Known rows, with every way that one mark hangs from another
[keni pilil [sebibar vafa zeder]]: [2, -41, 11, -11, 23, 18, 43, 21, 29, 21, 12, -32, -18, -9, -8, -25, -14, -1, 19, 10, 27, 9, 3, 36, -25, 12, -30, 10, -5, 37]
[pilil guzu vafa zeder]: [-10, 11, 4, -16, -8, -19, 32, -3, 10, 20, -9, 4, 61, 11, -36, 17, 3, 9, 17, -34, 16, -17, 22, 29, -7, 23, 7, -16, -27, -10]
[vafa [sebibar zeder] [seru guzu [keni pilil]]]: [5, 10, 3, -7, 30, 28, -17, -6, -8, 5, 2, 10, -20, 40, 8, 10, -4, 1, 3, 9, -25, 40, -24, -11, 5, -22, 10, 2, 30, 29]
[keni [pilil [guzu seru] vafa zeder] sebibar]: [-15, -28, -5, -28, 9, 6, 20, -5, -2, 23, -13, -16, 60, -20, -47, -11, -33, -8, 13, -7, -31, -8, 11, 29, 1, 0, -30, -22, -21, -19]
[guzu sebibar [seru keni zeder]]: [-13, -18, 28, 8, 4, -19, -28, 12, 3, 25, -15, 7, -6, -12, 37, -3, 27, 6, 4, 17, -13, 4, -5, -16, 0, -3, -7, 3, -2, -41]
[sebibar [vafa seru] zeder]: [3, 5, 23, -13, 25, 4, 35, 29, 18, 18, 29, -5, -13, 5, 42, -4, 13, 7, 6, -6, 32, -1, 2, 13, 2, -5, -5, 10, -41, 48]
[seru guzu keni]: [0, 11, 19, -11, -26, 13, 1, -20, -17, -6, -2, -4, 0, 29, -23, 9, 15, 1, -3, -14, 3, -8, -16, 4, -21, 35, 28, 31, 29, 15]
[bomi keni zeder]: [6, 12, -38, 14, -46, -40, 32, 6, -6, -43, 6, 2, 6, 0, -2, -11, -11, -1, -3, 23, 10, -18, 19, 0, -13, 37, 12, -23, -13, 2]
[vafa sebibar [seru [guzu pilil] keni zeder]]: [12, 26, -3, 20, 13, 32, -36, -2, -49, -2, -13, 21, -31, -3, 24, 7, 4, 5, -3, -14, -18, 18, -13, -5, 7, -27, 16, 0, 47, 0]
[vafa [sebibar zeder] [seru keni]]: [3, 33, 5, 6, 30, 26, 7, 17, 33, -2, 2, 14, -12, 29, 47, 18, 17, 13, 0, 3, 2, 26, 15, -16, -3, -21, -5, -16, 1, 21]
[pilil guzu keni [vafa sebibar seru]]: [-8, 43, 2, -15, 4, 13, -4, 15, 31, 1, 9, 19, 40, 22, -19, 43, -14, 1, -10, -14, -9, 12, 26, -19, 34, -46, 17, -54, -31, -18]
[seru guzu [keni [pilil vafa]] zeder]: [-5, -8, 20, -12, 8, 19, -49, -24, -38, 6, -12, 10, 15, 15, -55, 6, 3, 11, 25, -7, -12, -10, -38, 27, 13, 18, 13, 27, 21, -7]
[keni [pilil guzu]]: [-5, 0, 5, -19, -20, 9, 46, -7, 10, 11, 6, -16, 25, 13, -32, 10, -16, 5, 13, -10, 0, 10, -15, 25, -11, 29, -6, -7, -1, -9]
[pilil guzu keni]: [-6, 18, -7, -15, -27, -10, 31, 0, 35, -1, 6, 9, 20, 18, -29, 21, 0, 9, -1, -13, 13, 11, 23, -10, -3, 19, 5, -9, -9, -22]
[vafa sebibar seru]: [-1, 34, 10, 9, -9, 23, 33, 30, 10, -14, 16, -15, 7, 14, 29, 17, -10, 1, -19, -4, -12, -10, -3, -1, -10, -31, 10, -37, -9, 8]
[pilil keni]: [0, 6, 1, 0, -34, -7, 27, 3, 32, -23, 14, -5, 6, 11, -6, 7, -2, 1, -19, -10, 2, -20, 8, -17, -8, 8, 1, -4, -10, -17]
[guzu [pilil vafa] [seru keni]]: [21, -11, 19, -11, 10, 3, -18, -22, -14, 6, -12, 0, 4, -11, 14, -24, -4, -22, -10, -18, -35, -28, -27, -12, 28, 24, -19, -7, -16, -6]
[vafa sebibar [seru keni]]: [2, 37, 8, 4, -1, 33, 0, 13, 16, -9, 6, 5, 3, 23, 28, 25, 6, 7, -12, -1, -8, 1, 8, -22, -6, -27, 2, -18, 10, -3]
[sebibar vafa zeder]: [10, -15, 28, -8, 10, -10, 47, 28, 29, 21, 17, -9, -12, 14, 24, -7, 17, 8, 18, 3, 44, -6, 0, 13, -13, 31, -5, 10, -32, 42]
[seru [guzu pilil] keni zeder]: [12, -2, 5, 7, 0, 11, -32, -23, -53, -3, -18, 11, -32, -6, -8, -10, 14, 3, 12, -19, 1, 3, -20, 9, -5, 25, 15, 36, 45, -3]
[keni sebibar]: [-7, 1, 4, 2, -20, 23, 45, 17, 11, -17, 8, -40, 8, -19, -14, -8, -8, -6, -9, -8, 12, -13, 8, 34, -37, 12, 0, -2, 8, 10]
[bomi [keni pilil] [vafa sebibar seru]]: [15, 10, -43, 12, -14, -2, -21, 13, 29, -30, 20, -11, 5, 2, 14, -2, -27, 2, -26, 25, -26, -3, -9, -41, 12, -45, 11, -20, -22, 2]
[seru [guzu pilil]]: [17, -7, 5, 8, -27, -2, 19, -15, -45, -5, 2, -24, -19, 0, -8, -24, -5, -22, -11, -31, -11, -14, -37, 21, -11, 31, 20, 18, 26, 24]
[pilil [keni sebibar] vafa]: [-8, -4, -3, -5, -16, 16, 2, 5, 31, -25, 4, -18, 25, -7, -43, 1, -11, -13, -14, -13, 2, -22, 20, 9, 1, -7, 4, -18, -10, -10]
[bomi [keni [pilil zeder]]]: [9, -21, -43, 18, -23, -20, 17, -14, 1, -29, 3, -12, 21, 4, -3, -20, -10, 6, -9, -9, -16, -14, 12, -12, -26, 21, -11, -7, 3, -14]
[bomi guzu [keni [pilil vafa]] zeder]: [8, 3, -38, 14, -16, -42, -2, -31, -39, -47, 3, 0, 16, -7, -50, -7, -28, -14, 4, 17, -11, -20, -24, 9, 32, 22, -3, -9, -14, 10]
[sebibar [vafa [seru keni]] zeder]: [2, 9, 26, -19, 32, 17, 3, 11, 20, 18, 13, 15, -22, 9, 48, 1, 23, 12, 7, 2, 37, 9, 10, -10, 4, 1, -13, 23, -21, 40]
[guzu sebibar [seru keni]]: [-10, -18, 27, -3, -12, -20, -6, 3, 12, 24, -10, -10, -3, 7, 33, -6, 21, -14, -17, 9, -23, -2, -6, -28, -5, 10, 1, -2, -8, -23]
[seru [keni pilil] zeder]: [-5, -6, 11, -3, 1, 21, -7, -10, -7, -7, -2, 10, -4, 8, -11, 1, 0, 24, 24, 7, 2, -5, -14, 11, -9, 14, -18, 21, 21, -27]

Rows
[-26, -1, 15, -12, 36, -3, -17, -18, 23, 47, 1, 10, -5, 25, 24, 16, 20, 1, 13, 1, -5, 62, 4, -5, 9, -15, -11, 8, 6, -1]
[vafa [seru [keni [pilil [guzu [sebibar zeder]]]]]]
[-7, -15, -1, 18, 34, -32, -33, -7, 20, 22, 6, 5, -24, 1, 48, -10, 10, -27, -23, -31, -19, 19, 0, -18, 44, -42, -2, -19, -30, 2]
[guzu [pilil keni [vafa seru]] [sebibar zeder]]
[-6, -27, 2, 23, 1, -39, -60, -15, -37, 19, -16, 13, -19, -6, -16, -2, 11, -21, -8, -32, -17, 4, -16, 0, 28, -15, 28, -4, 11, -27]
[seru [guzu [pilil keni vafa] sebibar] zeder]
[0, 40, 8, 8, 13, 31, -14, 24, 0, -10, 0, 24, -6, 5, 31, 23, 8, 27, 0, 9, 4, 9, 15, -9, 0, -33, 4, -16, 15, -18]
[vafa sebibar [seru keni zeder]]
[-11, -48, 32, -9, 40, -20, -30, -12, 23, 43, -10, 0, 9, 18, 24, -14, 11, -17, 9, 7, -35, 16, -34, -11, 29, 1, -15, -9, -28, -2]
[guzu [sebibar zeder] [seru [keni [pilil vafa]]]]
[-18, -19, -1, -12, -14, -52, 21, 9, 39, 51, -8, 23, 11, 9, 0, 22, 27, 4, 1, -19, 29, 12, 55, -25, -15, 1, 3, 0, -19, -35]
[pilil [guzu [sebibar vafa]] keni zeder]
[-3, -31, -4, -21, 6, 24, 16, -9, 4, 12, -10, -4, -1, -6, -11, -11, -7, 5, 14, -1, 18, -12, 30, 7, -38, 11, -34, 33, 26, -7]
[seru [keni [pilil zeder] [sebibar vafa]]]
[-27, 12, 23, 8, 4, 2, -57, -4, -43, 22, -3, 11, -14, 0, 12, 14, 33, 6, -4, -3, -5, 20, -6, 1, 1, -25, 37, 28, 28, -7]
[vafa [seru [guzu sebibar] keni zeder]]
[2, 23, 2, -16, -10, -5, 14, 13, 45, 4, -7, 15, 43, 35, -41, 39, -5, 5, 0, -21, 5, 10, 24, -10, 15, -12, 18, -55, -23, -25]
[pilil guzu keni [vafa sebibar]]
[3, -38, 19, -22, 24, 36, -13, 10, -7, 18, -7, 0, -14, -36, -4, -22, -15, 10, 20, 34, 2, -9, 1, 7, -3, -3, -40, 21, 6, -16]
[guzu [seru [keni pilil [sebibar vafa]] zeder]]
[1, 10, 15, -19, 2, 12, 23, 8, 18, 20, -2, -12, 46, 31, -42, 26, -25, 5, 18, -17, -11, 9, -17, 25, 9, -3, 3, -50, -14, -10]
[keni [pilil guzu [vafa sebibar]]]
[-9, -11, 2, -11, -8, 43, 11, -14, 6, -14, -4, -26, 2, -2, -23, -8, -13, -2, 3, 2, -3, 0, -1, 15, -30, 11, -24, 16, 41, -6]
[seru [keni pilil sebibar]]
[-16, 24, 21, 4, 15, 15, -12, 19, -21, -5, 17, -1, 27, -14, 0, 8, -2, 16, 4, -14, 2, -30, -8, 32, 20, -26, 8, -11, -33, -3]
[pilil [vafa [seru zeder]]]
[7, -15, -24, 5, -10, 17, -5, -34, -40, -9, -30, -7, -11, -14, -15, -25, 6, -15, -8, -30, -10, -2, 15, 11, -38, 25, 3, 36, 67, 6]
[seru [guzu [pilil zeder]] [keni sebibar]]
[0, -47, 39, -3, 20, -38, 26, 32, 30, 55, 6, -12, -17, -1, 57, -20, 22, -7, 1, 14, 11, 6, -4, -6, 1, 7, -8, -8, -53, 21]
[guzu [sebibar vafa zeder] seru]
[14, -59, 26, 5, 29, -43, 22, 17, 14, 59, -3, -11, -39, -18, 72, -37, 14, -26, -3, 0, -3, 13, -14, -10, 14, 10, -17, -9, -37, 23]
[guzu pilil [sebibar vafa zeder] seru]
[18, -14, 7, 4, 10, 5, -19, -6, -22, 0, -18, 15, -19, -31, 35, -25, 2, 2, 6, 1, -20, -11, -17, -11, 11, 17, -25, 6, 7, -27]
[guzu pilil [seru keni zeder]]
[18, 1, -19, 33, -1, -21, -11, 4, -37, -36, -2, 4, 8, -39, -4, -14, 2, 13, -5, 27, -9, -14, -7, -15, 22, 6, -5, 0, -19, -5]
[bomi [guzu [seru zeder]] keni]
[11, 5, -52, 8, -55, -60, 9, 7, 19, -38, 8, -2, 0, -13, -8, -14, -11, -4, -6, 39, 19, -22, 8, -16, -9, 29, 23, 1, -33, 3]
[bomi keni vafa zeder]
[-9, 7, 4, 8, 4, 35, -4, 9, 6, -11, -11, -1, 0, -18, -12, 2, 10, 18, 16, 13, 25, 1, 26, 25, -30, 7, -7, 15, 32, -17]
[seru [keni sebibar] zeder]
[0, -38, 5, 11, -4, -37, -36, -2, -29, 36, -9, 16, -50, -16, 11, -6, 16, -11, -6, -18, 9, 9, -5, -14, 11, -10, 21, 17, 16, -13]
[seru [guzu [pilil keni] [sebibar vafa]] zeder]
[4, 53, -28, -6, -14, -23, -12, -4, 6, -32, 0, 28, -19, -2, 7, 30, -8, -1, -5, 39, 7, -4, -4, -29, 20, -27, 12, 16, -6, 9]
[bomi guzu [vafa sebibar [seru keni]] zeder]
[-10, 13, 1, -1, 32, 40, 9, 3, 16, -10, 5, -9, -11, -6, 22, -5, 13, 0, -2, 6, 12, 24, 27, 14, -11, -11, -16, 11, 13, 29]
[vafa [seru [keni [sebibar zeder]]]]
[-17, 9, -6, -25, 40, 43, 5, -13, 24, 13, 0, -1, -2, -6, -13, 4, -4, 4, 20, 12, 4, 54, 16, 18, 1, -13, -30, 9, 24, 14]
[vafa [seru [keni [pilil guzu] [sebibar zeder]]]]
[12, -2, -29, 20, -8, 2, 15, -22, -11, -40, -6, -16, -31, -38, -21, -13, -15, -25, -27, -18, -3, 0, -2, -1, 4, -4, -21, 15, 29, -1]
[bomi [guzu [pilil [keni sebibar]]]]
[9, -31, -17, 4, -6, 17, 11, 6, 3, -14, 11, -34, -5, -23, -23, -26, -21, -5, -8, 13, 16, -6, 14, 4, -20, 9, -17, -2, 5, 18]
[bomi [keni pilil [sebibar vafa]]]
[-5, -15, 4, -16, -5, 0, -26, -39, -29, 7, -16, 9, 29, 33, -46, 1, -1, -3, 11, -28, -23, -20, -19, 8, -5, 22, 12, 27, 23, -1]
[seru guzu [keni [pilil vafa zeder]]]
[2, -4, -42, 11, -41, -37, 27, -7, -14, -40, 13, -1, 0, 3, -10, -21, -35, -7, -2, 26, -8, -12, -1, -1, -9, 35, -5, -16, -3, -8]
[bomi [keni pilil] zeder]
[18, 36, -46, 39, 4, -18, -38, 19, -2, -40, 7, 12, -4, -27, 7, 18, 1, 19, -11, 35, 10, 4, 1, -33, 23, -50, 22, -4, -16, 5]
[bomi guzu keni [vafa sebibar [seru zeder]]]
[9, -11, -58, -1, -50, -53, 7, -7, 19, -35, 10, -8, 1, -5, -17, -20, -32, -5, 0, 42, 0, -20, -11, -16, -3, 24, 6, 6, -26, -3]
[bomi [keni pilil] vafa zeder]
[-12, -19, 36, -2, 1, -15, -39, 1, -28, 45, -13, 14, -23, 10, -5, 11, 45, 10, 19, 2, 35, 10, -2, 6, -15, 12, 33, 40, 20, -1]
[seru [guzu [sebibar vafa]] keni zeder]
[20, 39, 9, 14, 33, 23, -32, -21, -30, -13, -11, 16, -14, -3, 10, 18, -1, -16, -17, -27, -21, -2, -22, -13, 43, -34, -6, -8, 13, 11]
[bomi [guzu [pilil [vafa sebibar [seru keni]]]]]
[9, 22, -40, 23, -34, -52, 27, -8, -34, -56, 3, 6, -1, -14, -20, -6, -6, -2, -5, 25, 15, -13, 6, -2, -1, 34, 11, -2, -2, 14]
[bomi guzu keni zeder]
[-3, 35, 7, 17, 7, 23, 15, 42, -7, -9, 14, 3, 6, -4, 33, 21, -4, 26, 0, 7, -2, -4, 6, 9, -3, -43, 10, -36, -7, -9]
[vafa sebibar [seru zeder]]
[-14, 21, 13, -14, 13, 51, -21, -7, 0, -11, 5, -17, 23, -14, -16, 4, 0, -9, -13, -12, -2, -16, 11, 19, 4, -21, -6, 2, 7, 11]
[pilil [vafa [seru [keni sebibar]]]]
